Known rows, with every step that occurs
rato -> kavo -> bakup -> gulo -> mudub: -172; 91; -69; 6; -18; -205; 27; -399; -218; -25; -117; -146; -114; -133; 61; -128; 22; 91; 320; -21; 83; -286; -438; -212
rato -> gulo -> mudub -> pipomiv -> bakup: -263; -22; -89; 222; -322; 313; 70; -150; -218; 266; -54; 193; -137; -64; -147; 310; -2; 204; 211; -191; 130; 11; -78; -248
mudub -> bakup: -156; 17; 120; 154; -21; 313; 68; -57; -58; 69; -134; 91; -240; 39; -164; 329; 119; 170; 240; -108; 69; 88; 258; -93
bakup -> mudub: 58; 68; -189; -29; -267; -136; -83; -112; -415; -150; -150; -127; -121; -74; 208; 56; 52; -8; 322; -227; 64; -134; -38; -27
gulo -> pipomiv: -26; 23; -70; -2; -153; -49; 14; -243; -62; -175; 108; 22; 1; -417; -10; 56; 29; -32; 24; -88; -132; 138; -202; -314
gulo -> mudub -> kavo -> pipomiv -> bakup: -229; 9; 37; -11; -6; 110; 153; 44; 103; 170; -100; 36; 8; 107; -186; 438; 113; 213; 112; -127; 78; 26; 183; -6
rato -> pipomiv -> mudub: -54; 79; -188; 170; -107; 7; 32; -287; -311; -30; 192; -55; 52; 19; 77; 251; 42; -72; 235; -90; -43; 5; -277; -46
pipomiv -> bakup -> mudub: -50; 61; -158; -53; -352; 6; -16; -75; -185; -35; -226; 51; -102; -32; 122; 196; -5; 87; 396; -252; 142; -176; 51; -65
kavo -> pipomiv -> bakup -> rato -> gulo: -251; -123; -57; -242; 78; -99; 147; -180; -81; 1; -40; 368; -180; -98; -208; 72; -70; 178; 55; 182; 10; 429; 154; -183
mudub -> rato -> gulo -> kavo: -53; 103; -6; -53; 303; 161; 146; -74; -283; 183; -18; 168; -260; 116; -242; -68; 226; -271; 274; 180; -199; 276; -84; -103
mudub -> kavo -> bakup -> rato -> gulo -> pipomiv: -132; 11; -55; -164; 73; -221; 63; -146; 65; -61; 124; 170; -141; -341; -182; -73; -15; 90; -96; 70; -128; 441; -312; -424
rato -> kavo -> bakup: -110; 100; 325; -141; 225; -161; 167; -73; -87; -42; -30; -31; -65; 281; -297; -168; 143; 167; 205; 127; 14; -150; 44; 122
gulo -> kavo -> bakup -> rato -> pipomiv -> mudub: -76; 173; -144; 1; -32; -102; -40; -156; -174; -47; 133; -44; 7; -61; 33; 107; 13; -40; 239; 101; -59; 43; -376; 68
kavo -> bakup: -160; -120; 143; -76; 44; -104; 78; -91; -22; -105; -137; -52; -46; 307; -107; -176; 46; 192; 127; -12; 85; 20; 0; 92
kavo -> bakup -> rato -> gulo -> pipomiv -> mudub: -138; -109; -215; -41; -78; -131; -5; -263; 4; -64; 136; 86; 15; -304; 107; 75; -39; -35; 191; -66; -66; 149; -693; -276
mudub -> kavo -> bakup -> pipomiv: -108; 70; -13; 8; -96; -58; 113; 182; 112; -232; -53; 140; -209; 267; -173; -64; 114; 135; -88; -89; -78; 113; -70; -451
gulo -> kavo: 48; 127; 20; -6; 94; 148; 70; -90; -267; 58; -56; 40; -93; -59; -100; -22; 181; -198; 356; 178; -220; 6; -12; 133
mudub -> bakup -> rato: -187; 95; 59; -35; -31; -22; -23; 93; -29; -131; -206; 201; -340; -447; -76; 120; 31; 150; 242; 174; 55; 258; 260; 44
pipomiv -> mudub: -77; -120; -172; 177; -108; 34; 50; -193; -244; -49; 5; 25; -2; -137; 193; 174; 98; -136; 428; -127; -32; -51; -341; 30
mudub -> gulo -> pipomiv -> bakup: -243; -22; -68; 21; -243; 291; 128; -41; 209; 113; -71; 328; -77; -243; -173; 197; 6; 111; 192; -169; 0; -57; -78; -396
pipomiv -> bakup: -209; -66; 48; 54; -156; 212; 191; -103; 59; 58; -182; 314; -64; -18; -138; 219; 15; 117; 346; -58; 85; 18; 285; -27
kavo -> pipomiv -> mudub: -94; -146; -173; 9; -58; -18; 2; -176; -232; -93; 78; -138; 127; 16; 154; 330; 120; -14; 162; -139; -42; -55; -314; 57
rato -> gulo -> mudub: -130; -48; -142; 150; -20; -151; 30; -381; -302; 170; 7; -129; -70; -152; 105; 59; -51; -20; 261; -152; 107; 34; -315; -188
bakup -> rato -> pipomiv -> mudub -> gulo -> kavo: -50; 215; -175; 22; 43; 238; -3; 84; -253; 187; 9; 91; -194; -151; -102; -21; 189; -210; 345; 135; -245; -139; -380; -66
kavo -> bakup -> rato -> pipomiv: -106; 272; 33; -119; 4; -260; -12; -135; -178; -183; 103; -29; -95; 24; -191; -58; -66; 202; -100; 223; 22; 258; 196; 17

Rows
-183; -44; -2; 103; -38; 294; -4; -73; -26; 79; -28; -55; -80; 105; -47; 553; 132; 168; 188; -196; 59; -11; -81; -63 | kavo -> pipomiv -> mudub -> bakup
-237; 196; 46; 64; -50; 206; 178; -62; 3; 90; -24; 232; -144; 178; -283; 269; 59; 77; 147; -33; 108; 171; 356; -148 | mudub -> rato -> pipomiv -> bakup
-17; 269; -156; -31; -73; 307; 0; 80; -251; 246; -70; 62; -193; 54; -152; 31; 166; -110; 332; -17; -165; -263; -197; -144 | rato -> pipomiv -> bakup -> mudub -> gulo -> kavo
-209; -47; -118; -139; 122; 3; 133; -90; -244; 79; -56; 151; -276; 270; -164; 112; 119; -10; 68; -121; 81; 337; 14; -335 | kavo -> pipomiv -> bakup -> mudub -> rato -> gulo
-176; 21; -85; 190; 112; 72; 83; 107; -236; -46; -96; 35; -296; -40; 58; 78; 305; -320; 366; -139; 45; 174; -188; -63 | pipomiv -> mudub -> rato
-62; 148; -90; 43; 7; -16; 148; 147; -93; 192; -74; 109; -254; -11; -150; 217; 188; 49; 222; -195; -44; 188; -61; -238 | rato -> gulo -> pipomiv -> bakup -> mudub -> kavo
-69; 141; -5; 302; 155; -101; 124; 117; -222; 220; -67; -156; -224; -141; -42; 140; 249; -64; 290; -131; -16; 106; -104; 11 | gulo -> mudub -> kavo
-17; 64; -51; -124; 95; -139; 21; 128; -281; -51; 0; -270; -44; 207; -82; 311; 262; 136; -117; -136; -64; 98; 112; 40 | bakup -> mudub -> kavo -> pipomiv
-13; 111; -108; -117; 69; 173; 104; -273; -294; -52; -128; 200; -191; -81; -105; -154; 172; -141; 356; 264; -281; -23; -146; -130 | bakup -> gulo -> kavo
-185; 140; 29; 42; -155; 183; 170; -201; -3; 77; 9; 232; -18; 138; -248; 290; -38; 185; 149; -18; 75; 77; 354; -106 | rato -> pipomiv -> bakup
-223; 40; 6; -110; -122; -93; 60; 56; 44; -140; -234; 356; -221; -487; -56; 40; -41; 114; 319; 208; 69; 212; 280; 88 | pipomiv -> bakup -> rato
-46; 57; -151; 121; -412; 107; -161; -4; -619; -34; -36; -164; -207; 113; -1; 40; 119; 214; 26; -263; 60; -80; -250; -146 | kavo -> bakup -> mudub -> pipomiv
-65; 146; -58; -105; 184; 184; 117; -41; -218; 221; -80; 187; -256; 134; -209; 8; 181; -220; 347; 93; -127; 178; -113; -134 | pipomiv -> bakup -> mudub -> rato -> gulo -> kavo
-163; 145; -76; 32; -52; 48; 33; 186; -196; -31; -250; 53; -363; 32; 14; 95; 230; -165; 348; -228; 169; 84; 89; -126 | pipomiv -> bakup -> mudub -> rato
-164; -29; 82; -138; 266; 16; 91; -44; -15; 122; -67; 6; -123; 419; -196; -182; 140; -27; 225; 85; -33; 106; -352; 9 | pipomiv -> mudub -> rato -> gulo -> kavo -> bakup
-101; 323; 262; -144; 159; -139; 197; 16; -148; -44; -30; 297; -211; -406; -312; 48; 138; 39; 401; 336; -62; -78; 308; 116 | pipomiv -> bakup -> rato -> kavo
-76; 210; -90; -137; 13; 256; 144; -290; -160; 35; -84; 280; -141; 27; -217; -10; 106; -41; 314; 261; -234; -27; -53; -192 | rato -> pipomiv -> bakup -> gulo -> kavo
-163; 55; -125; 148; 62; 40; 42; 59; -137; -68; -6; 17; -238; -206; 67; 97; 266; -324; 262; -172; -4; 201; -364; -221 | gulo -> pipomiv -> mudub -> rato
-63; -51; -275; 159; -277; 41; 30; -102; -121; -209; 47; 135; -41; -119; 192; 193; 62; -126; 260; -177; -91; -65; -431; -339 | bakup -> pipomiv -> mudub
-235; 143; 146; -97; 69; 85; 160; -15; 29; 117; -47; 50; -15; 72; -253; 392; 149; 131; 169; -47; 105; -125; 205; -13 | gulo -> mudub -> rato -> kavo -> pipomiv -> bakup
-97; 237; 169; -230; 191; -186; 0; -28; -200; -72; 78; -197; -26; -141; -213; 320; 171; 188; -36; 141; -20; -95; 148; 99 | gulo -> mudub -> bakup -> rato -> kavo -> pipomiv
-142; 20; -227; 108; -149; -121; -3; -438; -309; -56; -137; -103; -129; -312; 205; -40; -1; -5; 338; -89; 58; -176; -378; -263 | bakup -> gulo -> mudub
-191; 3; -88; 76; 150; 34; 49; 114; -226; -76; -40; -81; -201; 69; 38; 188; 327; -240; 181; -145; 37; 170; -172; -39 | kavo -> pipomiv -> mudub -> rato
-78; 66; -152; 169; 95; 10; 168; 24; -107; 56; 42; 99; -194; -213; -49; 153; 273; -94; 254; -83; -209; 183; -418; -257 | bakup -> gulo -> pipomiv -> mudub -> kavo
-88; 9; 157; -131; 142; -1; 48; -38; -17; 15; -123; -67; -42; 319; -169; -204; 108; 64; 210; 123; -47; -36; -123; 163 | gulo -> kavo -> bakup
-201; 54; -27; -72; -36; -32; -75; 78; -10; -128; -129; 95; -229; -404; 7; 270; 42; 148; 206; 112; 49; 193; 23; 67 | kavo -> pipomiv -> mudub -> bakup -> rato
-174; 82; 49; 253; -75; 203; -32; -126; -58; 187; -130; -133; -192; -111; -8; 385; 58; 142; 313; -220; 176; -70; -32; -103 | gulo -> mudub -> bakup
-187; 1; 78; -193; 19; -312; -18; 61; -7; -254; -203; 99; -204; -256; -36; -240; -19; 158; 160; 239; 71; 213; 83; 176 | kavo -> bakup -> rato
-38; 109; -208; 76; -37; 341; 33; 115; -193; 148; -33; 142; -190; -63; -58; -9; 224; -241; 357; 4; -273; -232; -463; -246 | bakup -> pipomiv -> mudub -> gulo -> kavo
-191; 65; 170; -162; 22; 121; 201; -77; 24; 51; -23; 160; 54; 116; -302; 380; 108; 218; 135; 25; 25; -107; 344; 25 | rato -> kavo -> pipomiv -> bakup
-108; -2; -46; -52; -220; -58; 51; 17; 85; -341; -60; 141; -123; 220; -86; -94; 12; 141; -81; -88; -34; 22; -73; -458 | kavo -> bakup -> pipomiv
-101; -4; -164; 42; -169; 121; 8; -68; -56; -37; 74; 86; -117; -402; -68; -17; 90; -22; 7; -177; -151; -26; -358; -509 | mudub -> gulo -> pipomiv
-212; -92; 18; -179; 238; -226; 158; -67; -104; 20; -57; 273; -288; 19; -240; -176; 4; 153; 69; 208; -14; 495; 2; -143 | mudub -> kavo -> bakup -> rato -> gulo
